In the rows, zero is written as 128.
Known rows, with every step that occurs
lolod, fomu, gudir: [131 120 114 135 113 102 140 135  68 124 171  74 110 157  94 115 127 143
 115 156 132  87 130 131 109 127 106  81 140  61  83]
memur, gudir, lapu, kitus: [122  90 108 160 144  97 124 146  89 112 171  86 129 137 110 123 145 136
 110 144 151 101 120 126  71 125 116 127 135  45  91]
fomu, gudir: [130 121 118 161 113 120 144 129  88 124 164 101 115 150 107 124 131 142
 120 154 131 106 133 134  93 123 112 115 131  79  87]
lolod, memur, gudir, fomu: [132  87 121 214 129  77 147 157  73 135 172  94 111 148  70 102 129 133
 107 143 157  88 132 131 151 153 147 119 124  34  95]
memur, lolod, fofo, kitus, fomu, gudir, lapu: [153 127 115 130 134 130 120 118  37 115 180  28 116 161  70 124 142 142
 108 162 113  97 126 125 100 142 105 107 156  29  96]
fofo, kitus, memur: [130 148 134 122 131  98 131 146 114 112 142  86 109 146  90 129 132 133
 121 122 154 112 136 146 155 130 148 128 124  48 105]
memur, lolod, fofo, kitus, fomu, gudir: [142 155 126 124 118 124 125 126  56 111 173  33 108 168  64 121 138 141
 112 167 143  90 125 138 132 141 102 108 149  33  94]
lapu, kitus, fomu, gudir, memur, lolod, fofo, pabat: [144 154 126 117 119 108 120 115  75  89 119  51 111 162 108 115 152 139
 115 150 157 104 132 127  82 132 113 119 163  42 116]
lapu, kitus: [114 114 118 116 132  88 125 138 139 114 146  98 125 144 117 127 138 135
 121 140 168 107 119 141  94 122 121 125 145  85 106]
memur, lolod, fomu: [142 123 118  81 124  82 134 128 101 122 156  75 113 166  90 116 140 150
 115 150 155  96 120 132 140 147  90  87 167  70 124]
gudir, fomu, kitus: [132 117 124 133 128  83 122 132 101 141 168  81 102 158  76 126 133 134
 109 145 147  99 118 128  96 141 109  99 133  69  99]
lapu, kitus, fomu, gudir, memur, lolod, fofo: [158 153 130 141 128 122 127 117  75 103 151  36 105 164  72 108 149 155
 118 164 153  87 126 120  83 146 110 122 161  28 115]
fofo, lolod, fomu, kitus, memur: [131 148 134  75 121  78 126 134  88 124 168  58  89 160  74 114 119 135
 120 129 142  81 129 128 122 135 123  83 142  34 103]
lapu, gudir, fomu, kitus: [122 124 116 132 121  77 118 143  67 143 166  68  97 154  64 127 132 138
 103 142 164  92 118 127 118 139 107  99 123  51  88]
lapu, gudir, memur, lolod, fofo, kitus, gegib: [145 173 142 145 141 107 121 149 105 108 155  54 109 165  63 121 150 147
 128 141 160 124 127 135 141 136 136 120  82  78 110]
lolod, memur, gudir: [123 103 124 179 126  98 151 163  90 123 175 117 117 142 106 109 130 141
 112 147 139  97 136 135 116 140 137 132 121  52 106]
lapu, gudir, memur, lolod, fofo: [157 154 130 149 132 124 136 133  91 108 135  74 108 159  85 116 153 163
 120 155 157 115 131 116  97 140 118 140 153  63 141]
pabat, fofo, lolod, fomu, kitus, gegib: [137 148 136  80 132  87 118 133 125 126 194  64  93 170  77 107 123 141
 133 150 124 113 113 127  99 121 103  72 101 104 112]
lapu, kitus, gegib: [125 125 133 128 133  84 122 137 156 123 164  93 122 155  95 123 136 138
 134 144 153 116 121 141 123 123 136 101  91 110  91]
pabat, fofo: [144 121 116 124 132 125 137 133 145 113 153 125 112 141 127 112 131 152
 125 158 123 143 119 129  84 104 104 138 145 110 143]
pabat, fofo, kitus: [129 142 121 115 144 120 126 148 137 100 151  96 114 147 116 120 139 137
 120 142 142 141 116 148 104 110 107 147 137  94 139]
pabat, fofo, lolod, memur, gudir, lapu, kitus: [118  92 111 135 148  96 126 146  78 104 185  67 113 138 106  98 129 129
 113 139 140  95 119 135  67 124 115 138 152  33 109]
gegib, kitus, fomu: [125 149 123 100 121  91 117 128  93 143 162  86 113 160  73 137 134 134
 122 148 149 111 120 128 137 139 128  89 115  80 105]
kitus, fomu, gudir, memur: [154 134 119 198 116  97 131 113  46 124 161  70 111 146  85 121 132 141
 117 134 134  95 135 119  99 139 139 112 106  22  78]
pabat, fofo, kitus, fomu, gudir: [135 143 116 133 118 119 124 128  62 114 176  50 107 154  81 118 128 136
 112 159 130 101 122 141 125 122 105 110 130  40  88]
pabat, fofo, lolod: [133 128 125 114 136 110 139 127 142 106 166 113 108 154 117 102 124 135
 138 138 139 143 122 127  87 110 116 144 165 117 162]
fomu, kitus, memur, lolod, fofo, gudir: [146 163 132 120 121 124 133 138 101 108 147  52  90 159  65 133 140 157
 117 155 148 123 129 133 155 144  99 123 147  71 120]
lapu, gudir, memur: [138 133 114 187 124  85 132 140  65 123 137 100 114 135  99 128 138 148
 117 117 164 115 135 117 113 130 146 136  99  50 102]
fomu, gudir, memur: [148 128 120 209 122 106 140 122  65 120 153  94 113 141 102 120 136 142
 122 129 135 106 137 121  69 132 134 128 106  44  85]

Rows
[134  97 123 214 129  74 140 156  73 125 164  78 108 143  59 105 137 134
 108 140 183  83 129 126 156 144 141 117 119   4  76] -> lapu, kitus, memur, gudir, fomu
[165 151 134 160 130 139 142 122  91 106 144  71 107 162  88 111 151 160
 123 163 139 108 133 118  69 141 109 134 158  61 130] -> fomu, gudir, memur, lolod, fofo
[116  87 110 150 142  90 126 150  79 114 175  76 124 136 106 115 135 132
 107 139 143  86 124 136  79 134 126 126 138  32  89] -> lolod, memur, gudir, lapu, kitus
[124 146 119 131 108 111 127 126  48 138 176  67 105 158  70 128 128 135
 118 158 139  93 126 133 115 135 107  87 112  54  73] -> gegib, kitus, fomu, gudir
[150 122 122 184 127 100 138 139  96 121 143  63 104 161  51 123 142 146
 113 152 168 124 125 130 187 153 122 120 150  78 119] -> memur, lolod, fofo, gudir, fomu
[127  90 125 208 131  72 147 155  69 130 181  88 108 153  66  93 126 125
 113 134 163  89 132 132 150 155 151 122 134  37 106] -> fofo, lolod, memur, gudir, fomu
[139 144 120 102 132 101 114 133 110 112 162  67 114 154  88 124 133 135
 114 151 140 122 114 138 150 124 124 117 135  62 125] -> pabat, fofo, kitus, fomu
[131 107 125 160 141  91 121 144 116 122 184  82 125 148  90 120 142 139
 126 147 139 113 121 128 104 126 132 103  83  77  78] -> memur, gudir, lapu, kitus, gegib
[149 155 130 139 121 125 141 140 110 104 136  66  99 156  71 132 140 158
 121 152 153 132 134 133 178 141 115 131 150  82 128] -> kitus, memur, lolod, fofo, gudir
[158 149 140 115 130 121 133 129 102 118 149  53  93 169  58 111 144 156
 117 165 149  93 128 121 113 149 109 114 170  46 128] -> gudir, fomu, kitus, memur, lolod, fofo
[131 114 123 143 135  97 119 130 105 124 181  66 121 151  85 121 133 137
 127 149 129 105 122 137  98 124 126  93  91  81  66] -> fomu, gudir, lapu, kitus, gegib
[132 134 131 140 124  75 117 141  97 147 180  67 100 161  52 123 130 141
 120 146 149 106 119 130 141 136 123  80  72  82  76] -> lapu, gudir, fomu, kitus, gegib
[144 164 147 121 143 116 125 144 149 110 162  71 115 172  76 122 149 145
 134 155 146 131 123 142 135 134 129 115 103 113 123] -> memur, lolod, fofo, kitus, gegib
[145 131 118 188 120  88 124 116  45 118 160  55 111 144  83 118 134 137
 115 132 148  83 130 124  91 138 135 112 108   7  70] -> lapu, kitus, fomu, gudir, memur
[147 145 123  66 129  89 129 134  83 108 156  46  96 160  74 104 135 148
 113 144 154  93 119 142 158 140  87  97 160  27 122] -> pabat, fofo, kitus, memur, lolod, fomu
[158 132 125 149 129  96 137 110  95 118 142  95 115 152  97 121 150 151
 121 130 159 115 128 128 101 153 105 139 139  54 122] -> gudir, memur, lolod
[137 129 111 151 123 118 138 141 126 108 149 102 104 138 105 130 128 151
 121 147 136 159 122 136 154 113 102 140 128 114 129] -> pabat, fofo, gudir
[143 171 130 113 117 119 123 118  62 103 120  63 104 167  98 121 153 139
 118 151 152 115 135 123  78 134 109 112 146  57 120] -> gegib, kitus, fomu, gudir, memur, lolod, fofo, pabat
[143 149 122 184 118  99 127 118  34 131 163  66 105 149  73 124 135 136
 119 132 141  93 132 122  88 141 131 105  90  23  73] -> gegib, kitus, fomu, gudir, memur
[128 100 111 125 131  76 115 134  60 123 183  48 121 146  80 117 128 131
 103 146 139  75 121 130 132 145 138 100 138  10  85] -> lolod, memur, gudir, lapu, kitus, fomu
[149 136 133 100 120  89 130 115  78 131 158  60  92 159  57 116 138 146
 111 141 162  85 124 137 142 161  87 110 152  17  98] -> gudir, fomu, kitus, memur, lolod
[143 137 131 147 128  91 120 137 117 134 182  64  91 159  55 119 128 143
 122 152 133 126 114 133 144 130 107  88  76  97  88] -> pabat, fofo, gudir, fomu, kitus, gegib
[136  84 112 177 140 106 139 149  66 126 182 100 124 138 106 118 133 139
 107 144 109 102 135 122  89 138 135 126 129  45 102] -> lolod, memur, gudir, lapu
